Each row was made from one path, in order. Every step used is in the known rows, and no mark comes twice. Write each row's path.
Known rows
c n y: [ -3   7  -1  12   0   1  -9  -6 -16 -13  -6 -23  -5   4  -2  -4  15   8
  -4]
s t c: [ 11   8  12   0  -5  -1  17   7   5   9 -11  -3   2  -1   0   8  26 -14
  15]
y n c t: [ -2  19  13   1 -10  -2 -10  19   6   1  -7  -4 -11   3  15   8  40  -8
   7]
t c n: [  1   5   9   5 -10   2  13  -1   0  -3 -15 -12   1   5   6   5  26  -1
  15]
n c t: [  4  13  15  -5  10  -1  -2   3  -1   7 -11  -4  -2   5  10   4  32  -9
  10]
t c n y: [  3   6  10  16  -6   2   7  -9 -12 -14 -19 -27  -9   4  -6  -6  25   3
   9]
f n c t: [-2 18  9 -3 -6 -4 -8 14 10  1 -3 -6 -5  6  7  7 37  5  9]
y n s t f: [  8  21  -7   5 -34  -7   6  48   8   1  10  -8 -24 -11   3   0  17  -9
   2]
y t c: [  6   4   8  10 -15   7  18   2   0  -4 -10  -3  -2  -4   9   6  24 -19
  14]
n y: [  2   1   1  11   4   0  -6  -8 -13 -11  -5 -15 -10   0 -12 -11  -1   4
  -6]
c t f n s: [  5  18 -12   5 -31  -6   2  37   7  -6  13 -12 -15  -3   4  -5  15   6
   4]
c t f: [  8  11   0  10  -5   1   8  14  -9   3   1  -1   0  -1  12  -5  20 -14
  -1]
f n s t c: [  8  16   1  -5 -30  -7  11  31  21  -2   1 -14 -14  -3  -7   7  20   6
  20]
c n s f: [ -1  12  -9   5  -4  -1   7  27  -9   0  13 -13 -17 -10   8  -2  12   7
  14]
f t c n: [  3  12  -4   1 -12   3  12  21   1   0 -17 -11   4  11  -1   6  29   4
  10]
c t: [ 1  8  1 -1  1  3 -4  4 -4  2  0 -1 10  3 13  4 18 -8  1]
n s t f: [ 14  15  -6  -1 -14  -6  13  33   1   6   7  -8 -16  -8  -1  -3   8 -10
   5]
n y t: [  3   7  -2  17  -5   7  -4  -3 -15 -13  -4 -14  -7  -5   2  -4  13 -10
  -6]
n c t f: [ 10  16  14   6   4  -3  11  13  -7   7 -10  -3 -11   3   9  -5  34 -15
   8]
y t f: [  7   9  -4  17 -16   5  15  14  -9  -1   3   1  -6  -7  12  -1  17 -20
  -1]

Which path is each row?
[ -2  10  -7  25  -4  -3  -1  16 -14 -11  14 -15 -23 -11 -13 -13  12  14
   3]
s f n y
[ 13  10   7  -8 -14  -4  16  20  10   3  -7 -11 -11  -4  -4   4  15  -8
  20]
n s t c
[  8   6   9  21 -11   7  12  -5 -13 -15 -16 -19 -12  -4  -2  -5  23 -15
   8]
n y t c
[  4  17  -5  23 -17  -3  -4  16 -11 -13   4 -19 -13   0  -4 -13  25   4
  -6]
c t f n y
[  2  17  -6  13 -21  -3   3  24   2  -2   9  -4  -3   0   8  -2  26   0
  -1]
c t f n
[  1  18 -22   0  -8  -1   6  49  -9   3  11 -12 -14  -3   2   0  15  11
  10]
c n s f t
[  3  11   3  23 -28   3   6   5  -2 -20  -8 -21 -15  -4  -6  -2  28  -1
   8]
f n y t c
[ -3  13  -8  18 -22   3 -11   7  -5 -18   4 -18 -10  -5  -2   0  19   4
  -6]
f n y t
[  3  13   1   4 -28   5  15  17   3  -9  -9 -19  -8  -3  16   9  29  -9
  19]
y t c n s
[ -1  16 -10  31 -13   3   1  20 -17 -12  15 -14 -21 -15   0  -6  26   0
   3]
s f n y t
[ -3   8 -11  -5 -26  -7  -7  24  16 -11  11 -11 -15  -2  -8   0  -6  20
   4]
f n s
[ -4   9  -7  -1 -30  -5  -9  29  12 -11   9  -9 -21  -6   0   0  -2   7
   1]
y n s
[  6  12 -20   0  -3  -3  10  49  -6   5  13  -4 -19  -8  -9  -7   0   7
   9]
n s f t
[  4  13   7   9 -13  -9  10  20   8   0  -3  -5 -24   0  -8  -6  21   7
   7]
t f n c
[  5  19   4  14 -22  -3  12  25   4  -2  -1  -4 -21  -5   6   2  35  -7
   7]
y t f n c
[ -2  13  -4  17 -10   9  -7  -2 -18 -14  -5 -22  -2  -1  12   4  30  -7
  -3]
c n y t
[  9   9  -4  12   0   1  27  34  -8   7  -4   0 -12  -4  -9  -6  20  -3
  17]
s f t c
[  8   5  -2  -1  -9   0  15  20   3   2 -15  -3  -2   7 -11  -1  13   0
   9]
f t c
[ -2  12  -9  11 -20  -4   3  42   0  -5  19  -6 -31 -16   3  -5   5   4
  10]
y n s f
[  2   9  -7  14 -22  -6   7  21   5  -4   8  -3 -13  -2  -5  -6   8   8
  -1]
t f n
[  4  16 -16  12 -41  -2   8  38   7 -11  13 -10 -21 -10   4  -2  11   0
   3]
y t f n s
[  0  22   7   9   3  -5   4  26  -1   8   7  -4 -15  -5   8   2  44   2
  18]
s f n c t
[ 12  10  -9   5 -10  -3  26  46  -3   3   0  -9 -24  -6 -13  -9   8   3
  22]
n s f t c
[  4   5  -7   5  -1  -3  11  27  -6   1  15  -6 -23 -14  -2  -8  -4   3
  13]
n s f
[ -4   7  -5  13 -12  -4 -12   3  -3 -17   3 -18 -13   0 -16  -8   5  18
  -6]
f n y
[  3  11 -12   6 -31  -9   6  34  10  -9  12 -11 -24  -6 -10  -9  -4  14
   3]
t f n s
[  2  11   6  11 -20   8  15   3  -3  -5 -13 -11   4   0  20  12  40 -15
  15]
y t c n
